Each row was made from one walk, in order. Every step used is in the known rows, and no mark comes twice. Write each row's walk.
Known rows
beri > kevil > kifu > lodo: [-1.521 -0.816 1.172 3.356 0.847 -1.820 -3.066 0.119 -0.295 1.809 -0.422 0.613 2.099 -2.613 -0.179 0.528 -2.654 -0.009 1.607 -1.378]
lodo > kifu: [-1.507 -0.286 0.387 -0.377 -2.154 1.101 0.419 1.057 -0.012 0.583 1.039 0.346 -1.127 0.152 -0.106 -0.384 -2.017 0.158 -0.772 1.673]
sosen > beri: [0.863 -0.235 -0.007 0.264 -2.694 0.005 0.444 0.866 0.290 -0.009 0.878 -0.187 -0.618 -0.403 0.759 -0.741 -4.096 0.000 0.247 -2.301]
lodo > vokudo: [-0.552 -0.172 -0.024 -1.818 -0.477 0.787 -0.027 -0.616 0.089 0.582 1.561 0.068 -0.991 0.098 0.033 1.391 1.572 -0.036 -0.929 -0.270]
kifu > kevil > sosen: [0.138 0.447 -0.998 1.268 0.012 0.188 2.154 1.732 -0.122 -0.569 -1.090 0.369 3.425 1.003 -1.193 -0.026 -0.101 0.769 0.011 -4.624]
lodo > sosen > kifu: [-3.247 -0.273 -0.927 0.722 -3.475 0.732 -0.310 0.014 1.464 -0.375 2.679 1.341 -0.390 -1.051 0.098 -0.575 -3.977 0.456 -0.260 -0.893]
kifu > lodo > kevil: [-1.206 0.094 -0.743 1.317 0.650 0.843 -2.419 0.512 1.266 0.356 1.514 0.534 0.420 -1.306 -0.266 1.745 2.038 -0.457 -0.911 -0.489]
lodo > sosen > kifu > kevil: [-2.480 -0.124 -1.514 2.358 -3.212 0.739 0.028 1.385 1.240 -0.673 3.165 2.090 2.262 -0.208 -0.366 -0.268 -2.744 -0.567 -0.859 -3.048]
kevil > vokudo: [0.118 0.039 0.540 -2.698 -1.899 -0.482 -0.860 -0.921 -0.451 -0.018 -0.567 -0.372 -0.274 1.115 -0.788 -0.352 -1.650 0.069 1.062 -4.809]
kevil > beri > sosen > lodo > kifu: [-0.464 -1.128 0.310 0.157 -1.232 0.119 -1.726 3.111 0.716 1.290 1.384 -1.056 1.251 -2.035 -0.446 -1.068 -1.215 -0.091 0.928 0.605]
beri > kevil > vokudo: [0.089 -0.280 1.662 -1.553 -0.303 -0.863 -0.674 -1.331 -0.859 1.208 -0.044 -0.730 0.619 1.665 -0.689 -0.305 -2.294 -0.567 2.428 -3.438]
kevil > kifu: [-1.163 -0.434 0.417 0.571 -1.352 -1.180 -0.639 -0.510 -0.094 0.490 -0.390 0.464 0.132 -2.439 -0.370 -0.053 -3.016 0.205 -0.532 -2.098]
beri > kevil > kifu: [-1.298 -0.754 1.509 1.743 0.209 -1.499 -0.422 -0.779 -0.436 1.668 0.199 0.149 1.146 -1.899 -0.271 -0.050 -3.677 -0.360 0.890 -0.718]
beri > sosen > kifu > lodo: [-0.950 -1.112 0.624 2.502 1.195 -0.549 -3.696 1.148 1.078 1.653 -0.376 0.049 1.558 -1.244 0.430 0.048 0.281 0.291 1.230 1.052]
beri > sosen > kifu > kevil > vokudo: [0.326 -0.858 0.941 -0.182 -0.986 -0.658 -1.596 0.623 0.133 1.183 -0.035 -0.112 3.035 1.452 -0.911 -0.523 -1.425 -1.186 0.981 -5.569]
sosen > kifu > lodo > vokudo: [-2.810 -0.834 -0.112 0.370 -2.164 0.744 -3.807 0.891 0.926 0.959 1.438 1.426 0.239 -1.420 0.474 1.219 0.562 0.828 -0.477 -2.621]
beri > kevil > kifu > lodo > vokudo: [-2.158 -1.036 1.133 1.589 0.320 -1.009 -3.052 -0.498 -0.157 2.386 1.194 0.684 1.051 -2.518 -0.152 1.931 -0.897 -0.062 0.709 -1.825]
sosen > beri > kevil: [0.773 -0.601 1.158 1.590 -1.111 -0.305 0.681 0.512 -0.113 1.236 1.415 -0.422 0.374 0.124 0.790 -0.662 -4.797 -0.566 1.664 -1.084]
beri > sosen > lodo > kifu: [-1.999 -1.128 0.695 -0.220 0.538 0.702 -1.747 2.381 0.563 1.416 1.036 -1.273 0.530 -1.790 -0.346 -0.327 0.091 -0.301 0.499 1.209]
sosen > lodo: [-1.680 -0.409 -0.320 -0.071 -0.318 0.033 -2.240 1.589 0.520 -0.484 0.311 -0.316 1.297 -2.263 -0.267 -0.194 0.680 0.018 0.427 -3.610]
kevil > beri: [1.474 0.013 -0.411 0.334 -1.619 -0.593 -0.025 0.687 0.079 -0.189 0.329 0.290 0.684 -0.198 -0.124 -0.751 -1.241 0.276 0.455 -0.799]

Which walk is each row?
[-2.103 -0.284 -0.036 0.318 -1.386 0.097 -0.434 -0.865 0.956 0.582 1.691 0.488 -0.337 -2.864 -0.755 1.159 -2.096 -0.580 -2.081 -1.933]
lodo > kevil > kifu
[-0.977 -0.414 -0.329 2.343 -1.998 0.233 -0.823 1.969 0.369 0.007 0.947 1.607 2.993 0.017 -0.111 -0.411 -1.186 -0.720 -0.901 -4.088]
sosen > kifu > kevil
[-1.727 -0.923 0.766 -0.470 -0.686 0.180 -4.411 -0.254 1.652 1.787 1.002 -0.329 0.830 -0.617 -0.777 0.870 -0.586 -0.619 0.660 -3.700]
beri > sosen > kifu > lodo > kevil > vokudo
[-1.815 0.398 -1.179 0.875 0.323 0.996 -0.705 0.838 1.450 0.024 -0.075 0.145 1.312 -1.140 -0.994 1.403 0.765 1.309 -0.282 -2.898]
kifu > lodo > kevil > sosen
[-0.618 -1.025 0.994 0.839 0.608 -0.205 -1.078 0.217 0.808 1.550 0.154 -0.437 0.695 -0.336 0.306 -0.500 -0.806 -0.115 0.564 1.542]
beri > sosen > kifu
[0.362 -1.024 -0.074 -1.258 0.481 -0.268 -2.261 1.226 0.842 1.177 1.850 -1.351 1.356 -2.005 -0.367 0.661 2.591 -0.159 0.799 -1.517]
kevil > beri > sosen > lodo > vokudo
[-0.097 -0.851 0.181 1.006 -1.083 0.370 -0.854 0.535 1.940 1.442 2.548 -0.175 0.898 -1.072 -0.202 -0.034 -1.172 -0.622 -0.604 0.913]
lodo > kevil > beri > sosen > kifu
[-0.612 -0.166 -0.259 1.211 -1.813 1.185 0.823 2.627 -0.324 0.322 1.519 1.039 1.597 0.973 -0.521 -0.040 -0.978 -0.861 -1.451 -0.437]
lodo > kifu > kevil
[-2.048 -0.437 -1.126 2.414 -4.586 -0.888 -1.948 0.662 1.301 0.007 2.174 1.258 -0.248 -3.940 0.245 -0.111 -7.766 0.646 0.560 -4.052]
kevil > kifu > lodo > sosen > beri
[-0.494 -0.832 0.379 0.223 2.683 -0.423 -2.144 1.102 0.615 0.824 -0.094 -1.585 1.638 -1.975 -0.275 -0.017 1.919 -0.501 1.320 -0.271]
beri > sosen > lodo
[-2.146 -0.644 -0.044 2.204 -1.763 -0.084 -3.726 1.509 0.885 0.438 -0.045 1.380 1.238 -1.713 0.456 -0.197 -1.121 0.819 0.404 -2.274]
sosen > kifu > lodo
[-1.399 -0.711 0.008 -0.047 2.747 0.725 -2.014 0.775 1.608 0.923 2.092 -1.591 1.161 -2.342 -0.649 1.199 3.030 -1.387 -0.346 -0.326]
beri > sosen > lodo > kevil
[-3.447 -0.134 -0.537 -0.017 -2.719 1.568 0.755 0.565 1.781 0.159 0.941 0.515 0.744 -1.096 -0.797 0.183 -2.347 1.358 -1.293 -3.983]
lodo > kevil > sosen > kifu
[-0.888 -0.308 0.136 0.425 -3.574 -0.596 -1.947 -0.212 0.569 0.766 2.496 0.144 0.248 0.188 -0.079 -0.345 -7.105 -0.227 3.508 -5.607]
kifu > lodo > sosen > beri > kevil > vokudo
[-3.194 -0.726 0.007 -0.461 -2.362 1.144 -1.737 2.720 0.422 0.180 1.286 0.066 0.206 -2.192 -0.339 -0.543 -1.369 0.198 -0.366 -1.842]
sosen > lodo > kifu
[0.963 -0.842 -0.005 0.580 0.928 -1.024 -2.080 1.920 0.753 0.626 0.367 -1.319 2.269 -2.134 -0.402 -0.742 0.828 -0.093 1.747 -1.037]
kevil > beri > sosen > lodo
[-0.899 -0.031 -1.511 1.895 -3.282 0.255 -1.307 1.199 1.358 -0.451 2.534 0.805 -0.437 -1.484 0.637 -0.057 -4.667 0.436 1.057 -2.097]
kifu > lodo > sosen > beri
[-0.729 0.235 -0.794 -0.436 -2.995 1.332 2.281 0.758 1.500 -0.039 1.375 -0.506 -0.253 -0.798 -0.418 0.146 -4.370 0.947 -0.715 -4.616]
lodo > kevil > sosen > beri
